Each row comes from the steps of one path. Every step used is in the known rows, and no mark comes twice. Write the path behind each row, first mark first.
Known rows
pilumel, budub: [-2.00  0.55 -4.00 -1.26 -0.50  0.43 -1.59 -1.22  0.96  3.18 -1.18  2.19
 -0.62  0.48 -0.16  0.66  0.25  1.53 -0.26  3.62  2.45  5.17]
kopo, zevof, piluma, motik, budub: [-2.51  0.99 -2.03  0.50  1.29 -3.08  2.26  0.14  1.97 -0.39  3.61 -7.23
  3.98 -1.20 -1.95 -2.06  1.83  0.91  2.92 -0.56  1.91  2.33]
budub, pilumel: [ 1.20 -0.01  2.15  2.54 -2.53  2.52 -1.47 -1.54 -0.56  0.90 -0.03  2.06
 -2.06 -2.13  0.95 -0.25  0.07  2.17  0.65  0.66 -0.63  0.00]
motik, budub, pilumel, luga: [ 2.62  0.45  3.95 -0.40 -1.40  0.89 -0.31 -1.55 -1.59  5.47  0.59 -1.51
 -2.78 -0.15 -0.16  1.49  0.41  2.17  4.00 -1.55  5.86  0.93]
motik, piluma: [ 2.09  0.35 -0.84 -0.24 -2.75 -0.99 -2.92  0.49  1.68 -1.63 -0.40 -0.69
 -1.69  0.50  0.34 -2.18 -1.53 -0.20 -0.79  0.88 -2.81 -0.64]
budub, motik, piluma, zevof, kopo: [ 0.21 -0.94 -0.13 -0.50 -1.21 -1.09 -2.43  3.06 -0.64 -1.43 -2.29  5.07
 -0.36  1.36 -0.59 -0.22 -2.79  0.30 -0.15 -2.10 -2.19 -6.14]
kopo, zevof, piluma: [-2.13  0.61 -0.50 -0.04  0.09 -0.39  1.84  0.80  1.93  0.35  0.48 -5.53
  2.31 -1.02 -0.95 -2.35 -0.48  2.37  0.74  0.24  1.30  1.45]
piluma, pilumel: [-0.29 -0.55  0.03  3.94 -0.07 -0.61  0.90 -2.93  0.84 -1.83 -1.78  1.66
 -0.38 -0.08  0.26 -0.70  0.79 -2.29 -4.21  4.14 -0.10  2.64]
zevof, piluma, pilumel: [-1.77 -0.31  3.98  1.26  1.24 -1.63  1.52 -0.32  1.55 -1.26 -0.75 -1.97
 -0.70 -0.94 -1.16 -1.00  0.55 -0.20 -4.92  0.72 -0.60  3.33]
piluma, zevof, kopo: [-1.65 -3.18 -1.63  1.15  2.80 -4.76  0.96  0.83 -0.14 -1.61 -4.37  2.88
 -0.24  0.90 -1.96 -0.07 -1.22 -0.92 -4.22  1.66 -0.50 -5.32]
budub, pilumel, piluma: [ 2.66  0.94  5.24 -0.17 -2.02  4.28 -1.94  0.01 -1.33  0.32  0.81  1.17
 -2.71 -0.95  2.22  2.27 -0.29  1.70 -1.11 -2.77  1.04  1.17]
budub, motik, piluma, zevof, kopo, pilumel: [-0.22 -0.50 -1.22 -1.60  0.59  0.85 -0.50  1.88 -1.46 -1.49 -2.33  5.42
  0.15  1.90  0.73 -1.52 -3.06 -0.89  2.34  0.61 -1.46 -5.16]
pilumel, budub, motik, piluma, zevof: [-1.43  0.35 -1.87 -1.80 -3.04  1.31 -3.03  1.20 -0.55  0.83 -1.58  5.16
  1.42  1.24  0.07  2.00 -1.76  1.83  2.23  0.44  2.04  2.55]
kopo, zevof, piluma, pilumel, budub: [-4.25  0.38 -0.28  0.56  0.48  2.16  3.25 -1.33  0.31  1.23 -1.49 -3.08
  3.30 -1.05 -0.88  0.32  0.39  0.14  1.32  3.54  2.99  7.02]
motik, budub, pilumel, kopo, zevof, piluma: [ 2.79  1.01  2.06  0.50 -1.21  3.82  2.40  0.18 -1.29  3.19  3.24 -4.52
  0.19 -1.85  0.35  1.21 -0.38  1.08  4.01 -5.14 -0.86 -0.52]
piluma, motik, budub: [-0.19  0.44 -3.62  1.99  1.05 -5.31 -0.83 -1.59  2.05 -0.98  3.57 -1.69
  0.85  0.06 -1.18 -1.60  2.97 -0.76 -0.14  0.50  0.89  1.28]
piluma, motik, budub, pilumel, kopo, zevof: [ 2.27  0.69 -2.57  2.40 -0.93  1.72  0.31 -2.18 -0.72 -0.09  3.79 -2.19
  1.93 -1.35  1.43  0.58  3.57 -1.48  3.40 -1.14 -1.70 -2.11]
pilumel, budub, motik, piluma, zevof, kopo: [-2.08 -0.50 -2.12 -2.82 -0.96  0.76 -2.43  2.36 -1.44  1.98 -3.12  6.96
 -0.02  1.58 -0.76  2.08 -2.30  0.82  2.15  0.19  0.26 -1.02]
piluma, zevof, kopo, pilumel, luga: [-1.46 -2.89 -1.04 -2.87  5.32 -2.29  2.33 -0.27 -1.53  0.92 -6.00  1.83
 -1.04  2.99 -0.13 -0.43 -0.32 -1.64 -1.62  5.28  3.59 -5.52]
motik, piluma, zevof, kopo, pilumel, budub: [-1.64 -1.85 -3.12 -2.83  1.89 -0.53  0.94  0.62 -1.66 -0.70 -4.93  3.09
 -0.06  1.90 -0.20 -0.57 -2.71 -2.32  1.74  4.88 -1.25 -1.07]
motik, budub, pilumel, piluma, zevof: [ 2.48 -0.21  4.12  1.58 -1.00  0.36  1.47 -0.09 -2.41  0.16  1.65 -1.06
  0.05 -0.61 -0.14  3.47 -1.33  0.52  1.01 -4.83  4.93  2.59]
zevof, piluma, motik: [-2.43  0.20  0.90 -1.13  1.89 -4.13 -1.56  1.09  3.20 -2.17  2.10 -3.25
  0.13 -0.89 -1.36 -2.13  3.16  1.41 -4.08 -0.34 -1.87 -0.15]
zevof, piluma: [-1.39  0.23  2.10 -1.27  0.77 -2.52 -0.33  1.74  2.60  0.19  0.82 -3.05
 -1.37 -0.72 -1.46 -1.91 -0.11  2.66 -3.69 -1.30 -0.74  1.00]

Write each row's path
[-2.01 -2.75 -3.45  0.07  4.85 -2.47  3.25 -0.40 -1.10 -1.38 -4.41  2.94
  0.43  1.44 -0.64 -1.58 -1.43 -2.20 -1.67  4.63 -0.02 -4.20]  piluma, zevof, kopo, pilumel
[ 1.53  0.42  2.11  0.00 -1.13  4.79 -0.37 -0.20 -0.44 -0.74  1.90 -2.70
  0.92 -2.29  2.37  0.71  3.38  0.42  0.43 -1.71 -4.89 -4.53]  budub, pilumel, kopo, zevof, piluma, motik
[-1.76  0.64  0.97 -0.54  2.09 -5.67  0.02  1.02  2.60 -0.56  4.29 -4.96
  0.59 -0.85 -2.52 -1.65  2.56  1.13 -1.26 -2.66  0.22  1.90]  zevof, piluma, motik, budub
[-4.49  1.49  0.27  0.20 -0.58  3.75  2.30 -0.52 -0.18  2.01 -0.49 -0.25
  3.87 -0.82 -0.30  0.89  0.02  1.59  3.00  1.39  3.61  6.11]  kopo, zevof, piluma, pilumel, budub, motik
[ 1.27 -1.65 -0.53  0.87 -2.04 -3.17 -1.48  0.72  0.82 -4.23 -2.39 -0.48
  0.72  0.64 -0.43 -1.23 -1.97 -0.84 -2.23  1.45 -1.20 -1.69]  motik, piluma, zevof
[-1.26 -0.66 -3.72 -1.53  4.47  0.14  1.82 -0.62 -0.22  1.73 -2.43  3.06
 -2.57  1.38  0.37 -3.36 -1.05 -1.67  0.02  4.56 -1.90 -3.37]  zevof, kopo, pilumel
[ 3.88  1.16  0.88  0.33 -3.38  4.18 -2.89  0.29 -0.06 -1.71 -0.13  4.45
 -1.25  1.45  2.96  0.68 -0.45 -2.44 -2.01 -1.96 -5.44 -3.42]  budub, motik, piluma, pilumel, kopo
[ 1.93 -0.25 -2.26  3.02 -0.44  3.37  2.34 -3.09  0.11 -1.71 -1.83 -0.43
  1.60  0.56  2.68  0.65  1.44 -4.30 -3.30  2.95 -2.81 -1.39]  piluma, pilumel, kopo, zevof
[ 0.95 -0.77  1.28 -0.77  0.79 -2.01 -0.19  1.25  0.29 -3.45 -1.40 -0.61
  0.35  1.57  0.55  2.61 -0.64 -0.37 -6.00 -1.55  3.68  0.44]  pilumel, piluma, zevof
[ 4.63  0.62  0.81  1.45 -1.80  2.62  0.21 -1.06 -1.22  2.80  2.85 -0.14
 -2.19 -1.01  1.17  1.37  0.01 -0.16  1.55 -3.57 -2.24 -1.23]  motik, budub, pilumel, kopo
[ 1.68  1.72 -0.66 -0.69 -3.98  1.47 -4.31  1.58  0.96 -0.27  0.85  3.25
 -1.15  0.86  0.94 -1.31 -1.80  1.72  1.27 -2.19 -1.88 -1.60]  budub, motik, piluma
[-1.87  0.88  1.43  1.57 -0.11 -0.03  2.04 -0.37  0.02  0.37  3.70 -5.90
  3.38 -2.86 -1.31 -0.90  2.03  1.84  5.30 -1.61  1.88  2.13]  kopo, zevof, piluma, motik, budub, pilumel
[ 0.53  0.45 -0.18  3.02 -0.63 -1.99 -1.03 -2.06 -0.07 -0.07  3.90 -0.33
  0.26 -1.90 -0.42 -0.21  2.92  0.16  2.68 -0.30  0.74  0.94]  piluma, motik, budub, pilumel
[ 1.44  1.45 -0.53 -1.39  1.42 -3.13 -1.37  0.31  1.29 -1.68  4.16 -2.75
 -0.10  1.28  0.33  1.76  2.37 -1.23 -2.45 -3.27  2.92  2.44]  pilumel, piluma, motik, budub
[ 0.61 -2.65 -0.59 -0.19  0.27 -3.73 -0.79  1.99 -0.18 -3.13 -4.26  1.52
 -0.81  1.00 -1.35 -0.90 -2.57 -1.80 -2.36  0.79 -3.45 -5.65]  motik, piluma, zevof, kopo
[ 2.63  0.44 -5.00 -0.06 -0.85  2.80  0.33 -0.74  1.09  0.00 -0.36 -1.90
  0.85  0.97  2.49 -0.33  0.85 -1.53 -1.84  0.67 -3.28 -4.18]  pilumel, kopo, zevof
[ 1.76 -0.26  1.27  2.40 -2.35 -0.16 -1.12 -1.52  0.63 -3.18 -2.12  0.54
 -0.91  0.29  0.68 -1.53 -0.84 -3.12 -2.26  2.82 -2.72  1.50]  motik, piluma, pilumel
[-2.02  0.85 -3.57 -2.71 -0.25  3.43  0.02 -0.52 -1.47  0.69 -1.57  4.80
  2.10  2.09  1.67 -0.05 -1.85  0.25  4.96  4.54  2.60  3.39]  kopo, pilumel, budub, motik, piluma, zevof
[-1.13  0.61  3.82  0.55  0.71 -2.40 -0.18  0.42  0.79  0.21  4.39 -3.78
  0.00 -2.64 -1.80 -0.76  2.49  2.08  1.08 -3.32 -0.38  1.76]  zevof, piluma, motik, budub, pilumel
[ 3.20  1.42  3.67  0.50 -1.43  1.91  0.23 -0.31 -1.75  2.24  3.17 -1.09
 -2.06 -0.73  0.46  2.51 -1.13  1.05  2.18 -5.12  3.67  3.55]  motik, budub, pilumel, piluma
[-3.67  0.06  3.02 -0.60  1.13  0.07  1.38 -0.54  0.86  1.25 -1.40 -0.34
 -0.18 -0.69 -1.29  1.11  0.80  0.32 -3.04  2.24  1.07  7.05]  zevof, piluma, pilumel, budub
[ 1.43  0.58  3.39 -0.90  0.73 -0.66 -0.45  0.83  0.50  0.15  4.40 -3.75
 -0.82 -1.72 -0.11  0.67  3.37  0.44 -0.86 -5.13 -3.79 -1.78]  zevof, piluma, motik, budub, pilumel, kopo
[ 1.82 -1.11  3.60  0.45  1.08 -0.06  1.95  1.02 -3.22  1.23  0.11  0.82
 -1.39 -0.28 -1.00  3.69 -2.01 -0.34  1.03 -5.28  3.04 -0.70]  motik, budub, pilumel, piluma, zevof, kopo
[-1.89  0.96 -4.00 -4.74  1.85  4.07 -0.62  0.91 -1.63  4.01 -2.34  6.55
 -2.08  2.15  0.94 -0.96 -2.46 -0.52  4.92  3.26 -1.91 -0.97]  zevof, kopo, pilumel, budub, motik, piluma
